In the rows, zero is written as 128.
Known rows, with every step that occurs
lekun/nipo/sado: [ 87 108 115 131 110 126 132 114 141 147 121 150 112 144 121 123 155 106
 110 160 143 144 126  93 131 139 140 120  72 103  64 118 117 124  70 123
 124 121  97 151  74  87 110]
bino/muka/sido: [124 129 163 122 144 154 124 156 152 129 147 115 134 123 140 131 114 142
 125 139 144  83 108 137 129 143 138 171 120 122 137  80 128 145 152 107
 149 155 162 138 153 178  83]
sakebe/muka/sido/fedudit/rava/nipo: [187 109 154  91 144 168 159 104 172 137  97 117 131 124 169 142  99 126
  71  89 130 101 140 121 128 139 174 211 139 108  99  55  64 178 193 154
 124 151 143 114 177 193  59]
fedudit/rava: [153 120 135 112  78 134 148 103 138 119 122 152 122 111 125 128 105 114
 151 118 117 144 128 139 129 121 119 131 126 146 122 125 125 150 138 150
 143 130 119 101 136 135 110]
nipo/bino/muka/sido/fedudit: [142 109 163 114 150 198 131 109 172 126 113 110 132 140 139 132 125 137
 100  91 155  69 131 159 125 122 162 213 157 103 133  81  62 140 156  94
 122 170 164 176 150 202  80]
fedudit/sido/muka/bino/nipo/sado: [201 134 179  93 144 182 109 161 127 117 194 145 167 100 106 116 218 150
  96 109  47 114 104 134 152 191 169 113  72 130 108 162 101 157 115 134
 131 188 148 102 106 118  64]
sakebe/muka/bino/nipo/sike: [217 144 215 111 216 144 131 227 124  89 188 106 169 122 145 138 143 155
  71 151  59  81 126 191 143 171 136 148  85  99 142  87 161 161 118 174
 106 154 151 136 110 135  39]
nipo/lekun: [143 122 114 116 120 124 139 143 134 114 124  93 116 144 138 124 139 123
 143 144 114 104 137 131 140 130 122 135  94 100  71 129 154 135  86 119
 146 125 119 119 117 116 126]
rava/fedudit: [126 126 127 129 149 117 142 114 125 126 149  85 133 111 139 126 121 112
 122 124 146 132 130 112 132 135 112 118 115 138 149 172 129 121 163 140
 150 116 121 117 135 101 117]
sido/fedudit/rava: [166 116 137 113  94 163 147  95 142 128 119 140 107 121 127 121 106 110
 126  78 117 150 136 140 132 105 134 168 150 155 117 106  84 150 158 135
 124 144 117 111 154 161 119]
rava/nipo: [146 104 113 114 132 119 151 116 138 142 103 132 130 134 152 144 122 139
  92 138 128 126 127 106 113 135 136 106 118 100 104 124 113 134 124 158
 126 135 131 101 129 102 118]
sike/fedudit/rava/nipo/sakebe: [209 121 131  64 100 127 185  65 169 134  77 179 132 128 157 159 108  89
 162  98 119 122 122 169 115 108 154 106 116  94  93 155 121 142 132 182
 137 137 110  90 123 116 116]
lekun/nipo: [102 120 113 118 124 110 143 105 144 140 117 143 112 124 111 120 157 121
 120 151 148 149 130 124 112 126 120 128 122 116  95 105 124 123 103 124
 117 133 112 145 104 116 127]
sado/nipo/sakebe/muka: [165 140 179 135 150 114 153 140 141 146 128 122 176 133 136 135 134 156
 111 131 101  87 150 180 114 113 145 167 140 136  86 149 148 146  89 147
 150  98 138 140 103 138 111]
rava/fedudit/sike/nipo/bino: [177  68 115 127 119 120 148  68 124 112 133  90 127 140 108 103 147  93
 164 127 108 146 115 140 155 130 109 136 185 102 159 238  91 121 129 103
 169 115 118 172 115 142 102]
sido/muka/bino/nipo/sike: [212 155 202 109 153 159  97 204 140  82 181 113 137 115 107 123 199 156
  92 139  11 113 139 178 146 180 142 135 103  85 141 126 147 139 127 150
 124 189 165 116 106 124  57]
sakebe/muka/sido: [129 141 164 126 173 143 120 146 146 130 134 104 152 127 149 128 125 135
 109 125 146  80 138 134 143 158 161 185 126 115 125  80 131 148 166 121
 134 128 147 154 149 190  77]
fedudit/rava/nipo/sakebe: [194 102 124  91  71 125 165  72 164 129  75 157 135 130 140 153 117 120
 120 111 132 129 135 143  96 116 139 102 132 106  94 133 121 144 120 191
 133 139 121  93 125  97 104]
muka/bino/nipo/sado/fedudit/sido: [157  93 190 134 170 154 140 183 127 141 203 110 183 100 132 140 169 164
 111 126  73 108 124 136 151 157 129 100  40 152 106 141  98 160  77 166
 126 150 111  97 111  83  71]
bino/muka/sido/fedudit: [138 124 160 123 161 179 124 149 158 146 141 103 122 131 147 128 110 141
 103 104 143  86 120 138 130 127 150 206 137 125 135  65  84 139 167  91
 130 167 164 148 173 208  88]
bino/muka: [144 131 155 121 132 144 137 154 133 140 154 132 135 117 137 142  97 140
 121 147 134 105  88 141 115 120 123 134 112 130 132 111 132 145 134 115
 136 147 147 128 134 145 107]
nipo/bino/muka/sakebe: [140 134 171 107 120 147 143 135 133 127 149 129 125 126 113 129  90 176
 114 125 109  91 107 152 104 126 123 155 119 118 140 145 149 141 110 136
 111 168 166 158 132 151  68]
rava/nipo/sakebe/muka/sido/fedudit: [186 123 146 105 181 162 130 116 171 153  83 101 149 155 170 151 141 141
  49  82 156  72 151 137 114 135 193 192 159  76  99  72  84 135 159 151
 108 145 151 155 158 175  76]
nipo/sakebe/muka/sido/fedudit/sike: [203 107 155 132 163 158  99 118 137 130 112  85 162 156 113 133 148 136
 124  80 131  89 154 148 147 119 167 184 209 101 120  91  99 121 162  98
 109 147 141 206 155 229  84]
sido/fedudit: [142 126 126 130 144 154 128 124 135 140 122 114 114 134 128 123 128 124
 103  90 128 132 139 129 133 111 138 164 151 133 128 109  82 124 143 113
 106 137 128 137 145 155 135]
muka/sido/fedudit/rava/nipo/sakebe: [184  97 128  94  95 168 147  72 187 133  58 131 122 144 148 139 135 117
  98  68 143 115 162 143 112 122 170 174 161 102 102  88  82 133 157 164
 129 159 134 115 170 162  84]
lekun/nipo/sike/fedudit: [134 136 137  95 142 113 156 112 154 116 126 143 107 140 118 137 158  73
 164 154 107 134 128 173 150 123 140 104 100  56  95  93 135 112 110 138
 124 124 100 154  81 114 131]
fedudit/sike: [166  88 120 139 117 115 117 121 106 115 129 117 139 141  97 125 133 136
 158 137  98 144 125 114 143 117 115 102 166 119 128 149 128 120 129 103
 125 136 122 150 127 156 129]
bino/nipo/sike/fedudit/sido/muka: [231 161 171  76 165 155 131 124 142  91 183 125 152  94 118 141 224  93
 139 105  51 103 105 204 171 163 169  72 112  80 117 148 120 142 170 145
 139 168 136 109 105 142 113]
rava/fedudit/sike/nipo/sakebe/muka: [220 108 143 130 151 109 138 111 118 130 150  80 152 133 121 120 133 102
 152 122 122 122  99 151 144 124 120 142 183 110 146 211 133 131 141 118
 169  97 123 179 127 158  85]
sike/nipo/sakebe/muka/sido/fedudit: [176 149 159 117 168 172 120 130 171 147 111 105 124 151 151 109 154 105
  94  76 140  88 133 178 140 135 177 252 191 104 129 101  90 133 144 111
 141 119 148 191 164 220  78]
sakebe/muka/sido/fedudit/sike: [181 101 151 135 180 159 102 130 123 128 133  81 144 146 121 126 133 141
 117  98 113 103 140 122 162 131 153 195 190 115 129  79  86 138 183  84
 113 147 140 189 165 242  83]
bino/nipo/sakebe/muka/sido/fedudit: [200 141 178 122 223 170 118 161 155 137 131  89 165 133 171 138 167 146
  44  76 149  62 146 184 122 152 173 213 144 137 126  90 116 142 159 135
 100 151 149 171 146 199  60]
sakebe/muka/bino: [171 148 184 109 175 142 132 170 121 128 157 130 156 120 127 130 113 155
 118 129  95 104 119 140 128 147 141 177 115 126 139 104 135 157 134 139
 112 142 149 143 139 153  73]
nipo/sakebe/muka: [175 149 157 123 146 129 125 130 138 135 121 121 161 134 136 148 126 131
 111 113 154  89 125 162 108 121 156 145 146 114 117 122 143 137 129 148
 120 114 134 162 119 141 106]
sido/fedudit/rava/nipo/sike: [196  93 134 101  91 155 164 104 159 112  99 123 104 144 138 147 108 100
  83 110  90 138 148 147 136 113 145 124 134  69  99  71  77 146 150 184
 120 148 120  94 133 118 100]
fedudit/sike/nipo: [175  86 114 133 112 114 126 120 113 128 134 128 112 145 100 101 143 111
 167 141  81 161 104 137 153 124 108 139 183 117 138 175 113 126 109  82
 154 122 125 159 132 173 120]
lekun/nipo/sakebe/muka: [154 140 140 113 139 112 140 107 148 144 110 141 149 130 119 141 157 122
 107 134 167 112 129 160  94 121 143 141 135 103  83  94 144 135 103 144
 108 116 121 180  90 126 102]
fedudit/sike/nipo/bino/muka/sakebe: [188  95 157 113 105 136 143 125 118 129 159 126 108 145  87 102 104 158
 156 137  64 124  81 160 130 126 109 163 175 105 153 193 134 136  88  93
 139 163 158 188 136 198  60]
sakebe/muka: [151 146 153 122 164 133 131 144 125 134 147 117 148 120 142 140 111 137
 106 131 135 103 115 135 125 136 143 156 126 125 121 108 131 152 145 132
 120 119 134 143 131 149 100]
sike/fedudit: [141 146 137  99 163 129 149 113 135 133 129 145 126 128 147 135 119  98
 171 114 113 120 111 154 146 123 143 131 114 118 125 152 127 127 139 117
 132 129 117 126 124 146 142]

Rows
[189  84 112 138 132 145 122 115 116 139 136 114  97 154 106  97 141 108
 140 104  79 161 112 135 159 109 123 179 209 124 137 160  69 120 124  71
 133 131 122 166 149 199 128] | sido/fedudit/sike/nipo
[123 126 132 126 156 172 111 124 154 134 110 100 113 142 138 116 147 125
 106  86 135 110 158 127 146 137 156 203 153 127 132  79  84 121 165 105
 118 149 139 150 165 191 109] | muka/sido/fedudit
[120 106 160 139  77 127 149 123 156 138 130 122 125  94 128 142  97 134
 172 126 101 143 149 140 129 101  99 126 112 153 112 119 110 156 125 163
 154 115 104  92 137 116 111] | sado/fedudit/rava
[151 134 166 104 114 151 155 134 145 138 152 136  99 130 116 102  99 150
 125 130  96 107  82 173 115 135 122 190 141 115 153 173 132 145  86 118
 137 154 165 160 140 168  62] | sike/nipo/bino/muka/sakebe
[140 152 168 112 132 131 137 170 122 141 171 124 117 112 117 119  79 174
 117 135  97 110  92 133 109 129 112 146 104 140 142 122 169 138 124 130
 117 164 165 130 154 156  77] | bino/muka/sakebe
[164 135 146  83 110 133 173  88 147 119 123 170 117 111 139 135  99  80
 194 101 104 136 114 162 144 116 138 137 113 135 122 145 126 148 153 136
 143 130 107  99 130 148 125] | sike/fedudit/rava
[165 137 129  83 152 138 163  78 124 134 148 150 150 111 120 134 150  87
 184  92 131 124  99 157 152 126 152  93 123 122 120 143 101 135 154 126
 132 135 114 115 136 147 156] | sike/fedudit/sido
[130 121 190 116 120 134 170 140 136 140 155 126 139 126 112 117  96 200
 112 146  63  92 132 175 105 120 118 176 117 143 114 171 151 149  73 134
 143 154 165 134 117 149  76] | sado/nipo/bino/muka/sakebe
[162 102 127 121 122 124 144 135 145 113 109 113 125 149 141 153 131 122
  85 156 101 116 143 130 129 135 138  81 109  43 105  95 121 129 122 175
 131 133 130 111 112  86 107] | rava/nipo/sike
[230 170 208  79 185 159 120 190 149  82 183 132 137 116 124 129 195 126
 140 123   4 105 125 203 163 176 157 136  89  72 143 147 148 136 137 142
 126 187 156 115 105 139  70] | sido/muka/bino/nipo/sike/fedudit
[196  72 140 124 122 134 158  93 126 123 156  90 136 129 117 119 113 108
 159 143 116 122  82 147 140 120 106 143 171 104 159 223  98 140 137  93
 182 134 137 172 122 158  79] | rava/fedudit/sike/nipo/bino/muka
[143 115 144 109 106 175 133  99 164 121 106 125 110 128 129 114 124 110
 131  73 126 128 154 139 148 128 146 206 154 142 129  78  83 139 177 124
 136 153 133 125 178 195  93] | muka/sido/fedudit/rava
[121 117 131 133 112 145 128 145 139 144 138 142 104 151 143 106 136  91
 123 144 106 136 104 117 156 146 145 159 101 110 106 175 108 133  75 110
 164 100 113 140 107 113 104] | sike/nipo/sado
[158 144 154 105 147 132 141 133 139 103 136 125 122 144 135 140 126  81
 167 134  90 111 126 178 166 124 148 102 109  60 125 120 138 117 137 142
 131 124 114 136 105 127 132] | nipo/sike/fedudit
[235 159 221  86 245 145 153 213 125  93 193 122 165 125 160 146 136 128
 113 136  43  74 111 214 155 168 151 152  70  85 141 111 160 159 130 166
 105 151 139 135 107 153  53] | sakebe/muka/bino/nipo/sike/fedudit
[157 123 109 114 121 128 146 143 142 125 131 101  89 149 142 101 152  98
 154 148 101 119 110 147 147 139 117 169 113  96  81 158 138 136  63 105
 173 109 120 126 124 134 119] | sike/nipo/lekun
[154 124 129  82 136 125 168  76 144 118 142 147 132 124  96 136 189  61
 176 133 119 136 114 178 158 126 149  68 109  58  85  93 110 120 126 144
 131 135  96 144  91 114 142] | lekun/nipo/sike/fedudit/sido
[139 129 153 128  93 143 110  98 151 148 166 107 151  78  88 138 189 143
 165 103  83 129 133 129 143 125 135  91 136 124 106 135  74 145 151 137
 155 144 133 104 136 122 132] | sado/fedudit/sido/muka
[142 111 151 137 167 141 126 175 126 130 156 125 145 133 160 135 148 135
  68 145 117 108 113 123 137 163 141 119  58 138  99 160 135 145  90 138
 120 132 114 119  88  97  87] | bino/nipo/sado
[192 156 183 108 163 141 126 161 131 125 134 135 168 134 123 134 126 151
 121 111 108  92 127 166 113 133 154 166 136 111 135 118 148 140 113 155
 110 139 150 159 127 144  75] | nipo/sakebe/muka/bino
[171 144 127 101 114 141 124  66 133 126 173  93 149  75  92 120 190 108
 142  89 120 137 112 111 146 152 139  85 143 127 136 181  92 132 199 131
 169 149 138 104 143 116 122] | rava/fedudit/sido/muka
[145  74 137 164 114 107 125 139 131 151 144  93 115 129 106 119 131 131
 194 151  66 152 123 134 157 106  89 140 166 121 130 175  98 129 100 101
 167 103 111 151 133 153 117] | sado/fedudit/sike/nipo
[161  66 172 115  75 142 187  93 188 146 113 133 145 101 156 178  67 158
 129 144 118  96 122 150  92  96 117 119  93  99  95 118  70 187 117 181
 153 146 127  94 121 101  71] | sado/fedudit/rava/nipo/bino/muka
[138 181 150 107 102 134  97 139 130 129 155 129 100 109  86 103 151 168
 126 107  50 140 129 120 128 154 140 146 136 125 133 157 156 121 133 130
 125 171 165 124 149 153  92] | sido/muka/sakebe
[106  99 147 110 126 155 146  93 179 130 108 134 132 128 124 134 151 131
 121 151 175  88 126 152 104 140 143 172 125  88 107  75 101 133 114 109
 132 164 148 185 106 160  71] | lekun/nipo/bino/muka/sido
[120 118 129 126 112 117 132 121 146 110 123 125 107 141 101 127 166 100
 121 169 119 141 147 149 131 129 121 102 113  64  93  72 138 113  98 149
 123 128 112 155  82  98 114] | lekun/nipo/sike
[162 117 172 106 111 189 142 124 167 130 138 123 114 116 140 127  91 120
 120  92 135 104 119 144 133 118 141 211 140 143 129  58  85 162 185 110
 145 170 152 123 181 214  73] | bino/muka/sido/fedudit/rava
[167 158 165 105 116 158  98 146 144 117 150 142 125 113  94 112 168 153
 144 113  53 133 129 127 133 158 149 160 135 114 139 141 123 130 132 118
 133 178 164 123 135 147  91] | sido/muka/bino
[131 113 135 127 126 114 164 150 137 129 128  91 131 143 136 113 147 149
 146 162  65 102 157 146 142 124 114 160  89 126  45 166 151 139  43 116
 181 106 121  95 101 119 135] | sado/nipo/lekun
[161 168 143  86  96 143 109 103 123 128 172 131 123  92  66 102 180 156
 136  86  61 138 114 124 137 157 146 108 145 128 124 152 130 129 154 136
 129 176 162 116 161 155 102] | fedudit/sido/muka/sakebe
[198 110 129  73 147 134 178  86 143 118 129 131 145 129 136 159 154  77
 140 119 100 112 111 162 157 130 164  47 110  41  98 111  95 131 148 176
 134 140 115  99 123 103 134] | rava/nipo/sike/fedudit/sido
[186 113 129  68 115 124 196  80 155 133  99 170 117 117 160 152  96  90
 159 112 103 136 112 140 130 122 146 117 103 104  99 143 109 159 148 165
 140 140 109  73 135 125 118] | sike/fedudit/rava/nipo
[197 163 153  76 116 160 125  89 147 102 163 134 134 108  91 135 203  76
 184 100  62 117 114 183 179 138 177  73 131  52 112 131 102 129 167 133
 152 154 135 123 116 141 136] | nipo/sike/fedudit/sido/muka
[119 119 154 136  79 159 101 116 156 154 173 114 150  92  97 141 185 131
 153 114  82 123 130 103 160 137 162  82  90 109  73 150  64 150 119 132
 162 132 116 108 108  90 114] | nipo/sado/fedudit/sido/muka
[129 150 167 119  94 135 110 119 139 150 182 101 128  73  70 119 169 176
 158  93  46 136 135 129 140 134 128 105 132 139 116 151 113 136 141 156
 139 159 148 106 161 135 105] | sado/fedudit/sido/muka/sakebe
[149 112 155 116 117 156 147 116 145 125 130 135 147 127 133 147 107 141
 120 134 144  87 102 161 105 117 135 141 129 105 131 128 110 146 119 122
 130 151 150 152 109 138  96] | nipo/bino/muka
[193  92 122 135 128 157 102 103 148 131  96 102 110 172 105  95 178 107
 148  85 105 129 142 158 158 120 152 203 233 104 138 142  84 101 128  73
 143 140 135 198 159 226 103] | muka/sido/fedudit/sike/nipo/sakebe
[201 135 174 111 177 139 128 181 129 114 141 135 165 132 132 128 165 161
  99 114  98 107 130 185 107 154 128 145 116 144 146 151 161 130  87 159
 102 166 148 126 119 119  76] | muka/bino/nipo/sakebe
[187 153 154 117 140 130 133 135 146 146 125 135 137 140 137 123 137 107
 121 117 133 104 101 179 121 128 151 179 163 109 124 149 133 141 106 129
 148  97 133 168 125 159  93] | sike/nipo/sakebe/muka
[119 103 140 140 118 126 140 110 138 150 156 105 159  96 110 146 149 138
 161 115 125 125 132 136 137 110 117  82 122 136 115 117  86 142 131 154
 141 121 111 108 139 109 140] | sado/fedudit/sido
[162 166 143  90 113 136 125  88 117 126 192  87 130  73  76  97 173 139
 135  80  80 144 114 105 142 163 131  97 134 140 147 196 136 124 187 148
 149 166 157 106 165 127  93] | rava/fedudit/sido/muka/sakebe
[162  93 128  96 114 169 156  85 174 136  82 124 108 133 152 132 119 119
  88  87 122 126 154 117 131 137 159 184 141 114 107  74  62 147 177 148
 131 164 132 101 175 169  83] | muka/sido/fedudit/rava/nipo
[148 131 176 118 155 119 171 141 144 121 141 121 135 144 134 128 138 105
 167 151  39 110 158 199 167 118 144 125 102  86  98 152 140 128 100 139
 169 109 115 117  91 128 139] | sado/nipo/sike/fedudit
[190 141 207 122 165 128 154 171 136 138 140 127 182 136 123 124 134 178
 126 131  61  91 153 189 116 129 143 194 130 137 107 147 151 149  77 152
 143 126 149 137 111 141  82] | sado/nipo/sakebe/muka/bino
[175 186 156  57 127 144 131  91 128 132 173 147 120  91  83 109 171 125
 179  70  53 133 100 150 155 154 162 111 134 116 125 174 129 129 164 123
 130 177 151 114 159 172 118] | sike/fedudit/sido/muka/sakebe
[150  83 126 100  68 141 164 103 150 138 103 163 123 133 156 146 101 111
 104 138 118 137 121  89 132 143 155 105  66 102  68 133 100 161 105 173
 144 130 107  78 110  79  86] | fedudit/rava/nipo/sado
[132  96 182 131 147 184 155 120 178 143 121 105 146 142 142 120 130 166
  99 111 108  67 159 178 130 118 157 235 149 127 107 111  65 147 122  93
 155 159 166 154 135 203  89] | sado/nipo/bino/muka/sido/fedudit
[156 127 146  78  96 121 176  86 162 103 117 168 100 124 115 136 137  55
 185 142  96 149 131 185 149 118 135 104  97  73  85  94 133 135 119 158
 137 131  90 128  88 122 111] | lekun/nipo/sike/fedudit/rava
